What can hang from each mark
delad: ropid
ropid: bipar
rofut: zigino
bipar: ropid
belod: delad rupir zigino
zigino: belod delad rofut
rupir: belod delad

Known rows, with every way that one mark hangs from another
zigino[belod[rupir] delad[ropid] rofut]: [  3.6 -14.9  27.9   1.8  23.0  15.1  -3.0 -36.0  39.9 -25.2  16.9  77.0
  15.3 -33.2 -23.3]
delad[ropid]: [-21.5  -1.3  13.0  -5.6   9.0  25.5  -3.2 -25.4   6.4  -0.5   8.1  39.2
 -15.1 -26.7 -30.4]
rofut[zigino[belod[rupir] delad[ropid[bipar]]]]: [ -5.8  -5.3  42.9  -2.7  22.8  24.1   1.4 -44.3  15.3 -16.2  12.4  49.5
  -5.1 -34.1 -32.7]
rofut[zigino[belod[rupir] delad[ropid]]]: [ -2.4  -5.0  45.5   2.1  23.6  20.9   1.3 -36.7  15.1 -19.8  11.7  51.5
  -4.5 -31.6 -31.5]
belod[delad[ropid] zigino[rofut]]: [  1.6 -10.6  42.4  -2.6   4.7  16.6 -11.9 -36.4  26.9 -12.3  12.1  39.1
 -21.1  -4.5 -23.3]
rofut[zigino[belod[delad[ropid[bipar]] rupir]]]: [ -5.2  -3.6  52.2  -6.4  17.8  26.5   1.7 -40.1  16.2 -19.3  15.0  42.4
 -12.4 -31.4 -31.2]
rofut[zigino[delad]]: [ -8.1  -9.0  25.4  -1.7  13.2  23.8   0.5 -25.0  15.6 -16.6  14.1  30.4
 -12.3 -31.3 -29.3]
belod[rupir[delad] zigino]: [  7.7  -0.3  61.0  -7.1   5.8  19.3  -8.3 -47.1  12.6  -8.0   7.0  28.6
 -11.8 -16.5 -27.3]
belod[rupir zigino[delad[ropid] rofut]]: [  4.5  -4.9  49.3   2.9  12.4  18.9  -9.9 -44.1  16.9 -21.4   6.6  49.5
  -9.2 -17.8 -23.9]
delad[ropid[bipar]]: [-28.4  -1.8   7.5 -15.4   7.4  32.5  -3.3 -40.7   6.6   7.0   9.1  35.5
 -16.3 -31.4 -32.1]
rofut[zigino[belod delad[ropid]]]: [ -5.9  -9.8  34.1  -0.1  22.5  17.6   2.1 -30.1  16.6 -15.3  14.0  48.1
  -4.4 -30.6 -30.0]
bipar[ropid]: [ -6.4 -15.7   5.5   1.2   2.6  21.6  -5.8 -12.4   7.0   5.3   9.0  18.9
  -3.7 -40.9 -36.4]
belod[zigino[delad]]: [  0.1 -11.3  28.6  -1.5   2.1  17.7  -4.6 -31.3  19.4 -11.1   9.8  28.4
  -8.6 -19.5 -23.0]
rupir[belod[zigino[rofut]] delad[ropid[bipar]]]: [ -6.0  -6.0  46.5 -24.8  22.5   2.8 -15.7 -48.4  20.3  23.2  14.9  43.7
  -5.6  -2.0 -27.0]
rofut[zigino[delad[ropid[bipar]]]]: [-14.9  -6.0  24.5  -5.1  16.4  26.8  -2.0 -37.6  10.4  -7.4  11.3  34.1
 -16.3 -29.9 -33.1]
zigino[belod[delad[ropid]] rofut]: [ -0.2 -19.9  24.1  -6.9  14.7  13.6  -0.4 -20.7  43.5 -23.2  23.1  62.4
   5.2 -27.7 -18.8]

Rows
[ -1.1 -15.2  32.2 -15.0  20.7  15.4  -0.5 -35.5  34.5 -17.2  20.4  63.9
  11.3 -35.5 -20.9] -> zigino[belod[rupir[delad[ropid[bipar]]]] rofut]
[ -0.2  -3.5  44.9  -5.9   8.7  28.4  -0.4 -45.4  32.6 -16.8  14.9  52.3
   0.0 -31.7 -30.0] -> zigino[belod[delad[ropid[bipar]] rupir]]
[  8.4  -0.8  66.4   2.1   6.7  23.0 -13.8 -49.8  23.5 -21.3   8.2  45.4
 -21.9  -7.0 -26.6] -> belod[delad[ropid] rupir zigino[rofut]]
[  6.7 -15.5  40.2  -4.8  -0.5  17.2  -8.6 -29.1  34.7 -20.0  16.7  31.0
 -16.3 -10.2 -18.9] -> belod[delad zigino[rofut]]
[ -4.0   3.6  41.2  -7.5   9.0  27.6  -7.0 -44.6  15.3  -2.6   8.4  38.1
  -9.3 -26.4 -33.8] -> belod[rupir[delad[ropid]]]
[ -1.0 -22.0  11.1  -1.7  21.7  10.7  -1.5 -26.7  42.1 -18.7  19.4  72.5
  15.5 -31.7 -21.0] -> zigino[belod delad[ropid] rofut]
[ -4.8  -5.2  47.7 -13.2  12.8  11.0 -12.2 -35.9  26.8  -0.5  16.8  43.5
 -12.0  -4.8 -23.5] -> rupir[belod[delad[ropid[bipar]] zigino[rofut]]]
[ -3.5  -8.0  30.3  -0.2   6.0  17.3  -6.7 -36.2  13.8  -5.6   6.6  33.7
 -12.1 -15.6 -26.1] -> belod[zigino[delad[ropid]]]
[  3.4  -1.0  62.6  -4.9   5.6  27.8 -13.7 -60.6  23.8 -16.0   9.0  42.9
 -22.8 -10.2 -27.8] -> belod[delad[ropid[bipar]] rupir zigino[rofut]]
[ -1.2 -15.2  24.2  -5.4  22.1  19.9  -3.1 -46.7  40.1 -19.9  17.1  74.4
  14.3 -36.7 -24.7] -> zigino[belod[rupir] delad[ropid[bipar]] rofut]
[  1.9  -3.6  52.0  -8.6   6.6  11.5  -9.1 -27.2  27.8  -4.9  16.5  33.5
 -10.2  -6.4 -23.0] -> rupir[belod[delad zigino]]
[ -3.9  -7.8  38.6  -8.0  18.0   4.9  -9.5 -24.4  22.0  -4.0  15.0  48.0
  -2.6 -10.1 -20.2] -> rupir[belod[zigino[delad[ropid] rofut]]]
[  3.2 -23.1  22.4  -8.3  10.8  14.0   1.8 -15.7  49.3 -28.9  26.3  57.1
   8.6 -31.8 -15.7] -> zigino[belod[delad] rofut]
[ -5.2  -5.7  46.9  -4.3  19.2  21.1   6.0 -23.4  10.7 -25.8  15.4  41.7
  -6.6 -36.7 -26.0] -> rofut[zigino[belod[rupir]]]
